Each row comes from the steps of one path. Every step used is in the known rows, and no mark comes twice. Write the path behind each row, first mark first.
Known rows
rageg-tuga-fiseg-zeri-zuro: [-0.27  1.10 -1.12  0.05  0.31 -1.36 -1.77  0.56  0.05  1.52 -0.29  0.05
 -1.21  0.20  1.96 -2.04 -0.58 -0.53 -0.34  1.22  2.03 -1.67  1.43]
zeri-zuro: [ 0.32  0.06  0.28 -0.45  0.17 -0.78  0.07  0.59 -0.13  0.73  0.02 -0.28
  0.94  0.53  0.68 -0.70 -1.28 -0.94 -0.29  0.51  0.61 -0.71  0.59]
fadod-rageg-tuga-fiseg-nete: [ 1.88  3.92  0.36 -0.72  0.80  0.02 -2.06  0.18 -0.20  1.07 -1.84  0.47
 -1.28 -1.75  0.70 -0.41  0.15 -1.28 -1.07 -0.06  0.05 -1.65  1.68]
nete-rageg-fadod-fiseg: [ 1.80  4.92 -1.65 -0.63  0.27  0.57 -0.84 -0.13  1.44  0.30  0.90  0.13
 -0.90 -0.42 -0.62 -0.42 -0.40 -2.28 -2.99 -0.85 -0.59 -1.29  1.28]
zuro-tuga: [ 0.30 -0.68  0.30  0.34  0.42 -0.36  0.53  0.24 -0.73  0.18 -0.70  0.20
  0.40 -0.15  1.22  1.25 -0.69 -0.11 -0.86 -0.28  0.22  0.49 -0.32]
tuga-fiseg-nete-rageg-fadod: [ 2.56  4.45 -0.51 -1.35  0.00  0.68 -1.37 -0.06  0.86  0.01 -1.48  0.69
 -1.19 -2.38  0.00 -0.07  0.24 -2.35 -3.12 -0.56 -0.42 -0.62  1.84]
zuro-tuga-fiseg-nete-fadod: [ 2.66  2.39  0.12 -0.94  0.99  0.79 -0.80  0.29 -0.74 -0.64 -2.78  0.86
 -0.97 -2.41  1.44  1.37 -0.61 -1.11 -3.03 -0.59 -0.55  0.62  0.90]
tuga-fiseg: [ 0.40 -0.12  0.21 -0.81  0.07  0.02 -0.68  0.01 -0.05 -0.30 -0.65  0.96
 -0.90 -0.79  0.64 -0.43  0.22  0.06 -0.04  0.05  0.61  0.17  0.50]
bazo-zuro-tuga: [ 1.32 -0.43  1.08  0.83  2.01  0.54  1.41 -0.18 -0.92 -0.01 -0.57  0.45
 -0.58 -0.67  0.71  1.12  0.21 -0.15 -0.18 -1.22  0.10  0.43  0.22]
bazo-zuro-tuga-fiseg-nete-fadod: [ 3.69  2.70  0.79 -0.49  2.66  1.68  0.07 -0.15 -0.95 -0.83 -2.62  1.15
 -1.92 -3.02  0.97  1.23  0.29 -1.09 -2.40 -1.48 -0.75  0.55  1.43]
fadod-rageg-fiseg-nete: [ 2.46  4.06 -0.62 -1.00  0.39  0.21 -0.27  0.30  0.39  1.15 -1.05  0.14
 -1.05 -1.14 -0.02  0.19 -0.95 -1.94 -2.03 -0.73 -1.17 -1.33  1.75]
zuro-tuga-fiseg-zeri-rageg: [ 0.23 -0.35 -1.31  1.13 -0.76 -1.42  0.61 -0.50 -0.20 -0.02 -2.27  0.60
 -2.10 -0.34  2.72  1.17  0.22  0.52 -0.83  0.33  1.48 -0.06  0.21]
tuga-fiseg-zeri-zuro: [-0.04  0.27 -0.93 -0.49 -0.22 -1.49 -0.55  0.32 -0.06  1.01 -0.53  0.00
 -1.33  0.39  1.73 -1.41 -1.04 -0.37 -0.60  0.99  1.21 -0.53  1.90]
bazo-zuro-tuga-fiseg-nete: [ 2.97  0.76  1.46 -0.32  2.39  0.83  0.59 -0.11 -1.71 -0.21 -2.10  1.07
 -1.72 -2.50  1.23  1.03  0.19 -0.65 -1.14 -1.34 -0.15  0.62  1.50]
tuga-fiseg-zeri-rageg: [-0.07  0.37 -1.63  0.83 -1.19 -1.05  0.15 -0.73  0.53 -0.24 -1.45  0.42
 -2.58 -0.20  1.49 -0.06  0.88  0.60  0.01  0.58  1.31 -0.61  0.49]
zeri-zuro-tuga-fiseg-nete: [ 2.35  0.59  1.02 -1.20  0.99 -0.83 -0.31  0.97 -1.46  0.73 -2.35  0.63
  0.18 -1.38  2.42  0.42 -1.98 -1.41 -2.03  0.14  0.52  0.05  1.54]
tuga-fiseg-nete-fadod-rageg: [ 2.87  5.01 -0.10 -1.53  0.28  0.73 -1.32 -0.25  0.36 -0.15 -2.41  0.39
 -1.69 -2.12  0.09  0.34 -0.23 -1.65 -2.60 -0.41 -1.16 -0.56  2.17]
bazo-zuro-tuga-fiseg-nete-rageg: [ 2.96  2.56  1.18 -0.16  2.41  0.64 -0.13 -0.51 -0.88 -0.28 -1.92  0.83
 -1.52 -2.50  1.12  1.21  0.73 -1.32 -1.96 -1.31 -0.28 -0.23  2.11]
rageg-fadod-fiseg: [ 1.74  3.01 -1.43 -0.74  0.31  0.72 -0.08  0.29  0.67  0.33  0.58  0.55
 -1.09 -0.32 -0.52 -0.45 -0.95 -1.54 -2.05 -0.87 -0.42 -0.42  0.61]
rageg-tuga: [-0.25  0.84 -0.19  0.53  0.64  0.15 -1.24  0.32  0.19  0.57  0.14  0.06
  0.20 -0.12  0.32 -0.60  0.51 -0.22  0.31  0.26  0.68 -1.18 -0.40]
nudunoz-zeri-zuro: [-0.08 -0.47  0.17 -0.13 -1.03  0.38 -1.44  1.32 -0.10  0.73  0.83 -0.25
  0.86  0.64  1.11 -0.32 -1.73 -0.98 -0.75  0.69  0.63 -1.27  0.74]
fadod-fiseg-nete-rageg: [ 2.22  4.79 -0.91 -0.44  0.89  0.44 -0.99 -0.39  0.08  0.09 -0.01 -0.40
 -0.90 -0.97 -0.32  0.08 -0.44 -1.45 -2.61 -0.67 -1.47 -1.27  1.92]
fiseg-nete-fadod: [ 1.99  3.25 -0.46 -0.51  0.54  1.12 -0.57  0.05  0.08 -0.54 -1.37 -0.23
 -0.44 -1.55 -0.31  0.50 -0.18 -1.01 -2.16 -0.36 -1.44  0.06  0.73]

Which path is each row?
[ 0.74  3.14 -1.89 -0.54 -0.25 -1.64  0.12  0.47  0.99  2.40  0.02 -0.50
 -1.26  1.06  1.05 -1.24 -1.99 -1.89 -1.72  0.45  0.35 -1.95  2.46]  fadod-rageg-fiseg-zeri-zuro
[ 0.61  2.72  0.22 -0.42  0.45 -0.28 -1.98  0.12  0.46  0.93 -0.85  0.78
 -1.01 -0.69  0.72 -0.74  0.34 -0.86 -0.20  0.09  0.87 -1.70  0.95]  fadod-rageg-tuga-fiseg
[-0.11 -0.38 -0.75  0.63  0.00 -1.79  0.74  0.60 -0.79  1.50 -0.58 -0.71
 -0.07  0.92  2.25  0.26 -1.90 -0.49 -1.44  0.68  0.93 -0.03  1.02]  fiseg-zeri-zuro-tuga
[ 2.71  4.13 -1.36 -1.03  0.98  1.42 -0.77  0.44  0.79 -0.13 -1.11  0.39
 -0.98 -1.84 -0.18  0.07 -0.63 -1.79 -2.83 -0.80 -1.38 -0.74  0.88]  rageg-fiseg-nete-fadod
[-0.09  1.19 -2.32  0.18 -0.19 -0.39  0.03  0.03  0.82  0.95  0.43  0.03
 -1.86  0.36  0.55 -0.68 -0.48 -0.29 -1.00 -0.03  0.11 -0.64  0.90]  rageg-fiseg-zeri
[ 0.55  0.45 -1.69  0.19  0.43 -1.52  0.59  0.83 -0.07  1.91 -0.34 -0.07
 -0.63  0.70  2.41 -0.16 -2.34 -1.31 -2.11  0.29  0.97 -0.82  1.27]  rageg-fiseg-zeri-zuro-tuga
[-0.30  2.98 -1.35  0.20  0.40 -1.57 -2.48  0.20  0.88  1.47 -0.04 -0.30
 -1.03  0.13  1.79 -1.88  0.00 -1.30 -1.30  1.19  1.82 -2.50  2.04]  nete-rageg-tuga-fiseg-zeri-zuro
[ 1.00  4.01 -0.31  0.39  0.92  0.24 -2.04 -0.05  0.34  0.57 -0.53 -0.55
  0.12 -1.22  0.03 -0.08  0.69 -1.35 -1.53  0.00 -0.34 -1.95  0.85]  fiseg-nete-rageg-tuga
[ 1.41  3.40 -2.50 -0.47 -0.14 -0.70  0.08  0.58  0.65  1.61  0.76 -0.34
 -1.63  0.78  0.54 -1.51 -2.20 -1.91 -2.69  0.04  0.22 -1.04  1.93]  rageg-fadod-fiseg-zeri-zuro
[-0.47  0.32 -1.13  0.25 -0.39 -1.46  0.23  0.32 -0.01  1.24  0.14 -0.85
 -0.50  1.11  1.03 -1.05 -1.25 -0.42 -0.55  0.94  0.69 -0.56  1.32]  fiseg-zeri-zuro
[ 1.61  3.56 -1.36 -0.53  0.87  1.05 -0.68 -0.08  0.69 -0.51  0.29  0.17
 -1.06 -0.36 -0.37 -0.23 -0.56 -0.87 -2.04 -0.58 -0.97 -0.55  0.50]  nete-fadod-fiseg
[ 1.23  3.99 -2.59 -0.25  0.44 -0.45 -0.48  0.30  0.65  0.73  0.47 -0.80
 -1.59  0.69  0.68 -1.23 -1.86 -1.22 -2.57  0.41 -0.27 -1.14  1.90]  nete-fadod-fiseg-zeri-zuro
[ 1.48  5.13 -2.52 -0.68  0.05 -0.79 -0.37  0.46  1.76  1.77 -0.41 -0.60
 -1.54  0.56  0.86 -1.06 -1.92 -2.41 -3.00  0.23 -0.20 -2.06  2.48]  nete-fadod-rageg-fiseg-zeri-zuro
[ 1.70 -0.51  1.34  0.05  2.22  0.47  0.64 -0.17 -1.05 -0.31 -1.20  1.38
 -1.45 -1.43  1.30  0.75  0.45 -0.12 -0.25 -1.12  0.69  0.51  0.78]  bazo-zuro-tuga-fiseg
[ 1.87  4.80 -1.38 -0.98  0.39  0.64 -0.63  0.14  1.76  0.57 -0.52  0.28
 -1.08 -0.51 -0.21 -0.06 -0.62 -2.06 -2.38 -0.70 -0.92 -1.49  1.10]  nete-fadod-rageg-fiseg
[ 0.01  0.35 -0.49  0.95 -1.18  0.93 -2.89  0.66  0.66 -0.14 -0.65  1.12
 -0.96 -0.76  1.87  0.02  0.92 -0.16  0.13  0.50  1.86 -2.49 -0.54]  nudunoz-zeri-rageg-tuga-fiseg
[ 2.45  5.17 -0.32 -0.81  0.20  0.62 -0.60 -0.14  0.41  0.13 -1.76 -0.57
 -0.76 -1.29 -0.51  0.77 -0.41 -1.63 -2.62 -0.48 -1.80 -0.61  1.63]  fiseg-nete-fadod-rageg
[ 3.17  4.31  0.22 -1.17  0.75  0.35 -0.74  0.04 -0.35  0.11 -3.13  0.60
 -1.30 -2.24  1.36  1.54 -0.88 -1.69 -3.46 -0.66 -1.00 -0.09  1.86]  zuro-tuga-fiseg-nete-fadod-rageg
[-0.08  2.99 -2.63  0.38 -0.19 -0.52 -0.74 -0.35  1.51  0.99  0.64 -0.37
 -1.71  0.27  0.47 -0.57  0.10 -1.06 -1.91 -0.02  0.01 -1.47  1.53]  nete-rageg-fiseg-zeri
[ 1.98  5.71 -1.12  0.08  1.59  0.52 -2.24 -0.11  0.25  0.67  0.13 -0.35
 -0.69 -1.11 -0.04 -0.43  0.09 -1.69 -2.30 -0.48 -0.80 -2.39  1.39]  fadod-fiseg-nete-rageg-tuga
[ 1.54  3.19 -2.24  0.07  0.92 -0.82 -0.01  0.51 -0.10  0.96 -0.22 -0.52
 -1.15  0.57  1.96 -0.03 -2.57 -1.37 -3.52  0.12 -0.04 -0.65  1.61]  nete-fadod-fiseg-zeri-zuro-tuga
[ 0.14  1.94 -2.27  0.48  0.02 -0.40 -0.14 -0.35  0.02  0.62  0.84 -0.38
 -2.20  0.77  0.28 -0.62 -0.65  0.21 -1.09 -0.04 -0.36 -0.38  1.28]  fadod-fiseg-zeri
[ 0.62 -0.62  0.63 -0.13  0.68 -1.19  0.60  0.91 -0.87  0.97 -0.70 -0.06
  1.32  0.42  1.90  0.51 -1.95 -1.01 -1.14  0.31  0.78 -0.17  0.28]  zeri-zuro-tuga
[ 1.72  3.05  0.14 -0.90  0.36  0.16 -1.55 -0.32  0.03 -0.28 -1.35  0.37
 -0.93 -1.84  0.36  0.10  0.54 -1.20 -1.83 -0.10 -0.47 -0.67  1.83]  tuga-fiseg-nete-rageg
[ 0.57  2.36 -1.90  0.22  0.51 -1.72 -0.15  0.48  0.76  1.94 -0.14 -0.37
 -0.44  0.64  2.30 -0.13 -1.85 -2.00 -3.03  0.26  0.83 -1.57  1.86]  nete-rageg-fiseg-zeri-zuro-tuga
[ 1.32  4.63 -0.47 -0.69  0.70  0.50 -2.42  0.09  1.17  0.33 -1.25  0.70
 -1.19 -1.20  0.47 -0.59  0.53 -1.42 -1.46 -0.06  0.38 -1.76  1.02]  nete-fadod-rageg-tuga-fiseg
[ 0.81  0.91 -1.16  0.71 -2.32  1.29 -0.73  0.61  1.33 -0.22 -0.29  0.49
 -0.43 -0.40  0.54  0.87 -0.04 -1.17 -1.43 -0.22  0.57 -1.34 -0.61]  nudunoz-zeri-rageg-fadod
[ 1.82  2.31 -0.27  0.32  0.36  0.07 -1.40  0.06 -0.01 -0.21 -2.45  0.88
 -1.17 -1.96  1.36  0.08  1.11 -0.55 -0.32  0.12  1.00 -1.76  0.06]  zeri-rageg-tuga-fiseg-nete
[-0.10 -0.64 -0.95  0.36 -0.05 -1.03 -0.05 -0.05 -0.69  0.42 -1.24  0.57
 -1.89 -0.31  2.24  0.53 -0.40  0.44 -1.16  0.24  0.88  0.74  0.92]  zuro-tuga-fiseg-zeri
[ 2.22  6.02 -0.50 -0.25  0.86  0.80 -1.82  0.14  0.62  0.71 -1.60 -0.42
 -0.59 -1.48 -0.27  0.19  0.06 -1.79 -2.29 -0.24 -1.15 -1.80  1.17]  fiseg-nete-fadod-rageg-tuga
[ 2.30  2.41 -1.19 -0.02  0.05  0.21  0.37  0.07  0.59  0.08 -1.69  0.48
 -0.98 -1.33  0.53  0.65 -0.05 -1.17 -1.25 -0.55 -0.20 -1.44  0.18]  zeri-rageg-fiseg-nete
[ 0.38  1.82 -2.52  1.19 -1.62 -0.61  0.83 -0.46  1.32  0.31 -0.93 -0.12
 -1.84  0.06  0.51  0.26  0.33 -0.66 -1.29  0.09  0.74 -0.71 -0.01]  fiseg-zeri-rageg-fadod
[ 1.03  2.44 -1.57 -0.13  0.13 -1.97  0.64  0.77  0.21  2.63 -0.63 -0.32
 -0.77  0.90  2.30  0.04 -2.62 -1.98 -2.61  0.23  0.59 -1.46  2.16]  fadod-rageg-fiseg-zeri-zuro-tuga
[-0.17 -0.39 -0.52  1.08 -1.96  0.80 -0.81  0.30  0.51 -0.47 -0.22  0.11
 -0.23  0.16  1.01  0.99  0.20  0.00 -0.22  0.24  0.61 -1.40 -0.66]  nudunoz-zeri-rageg
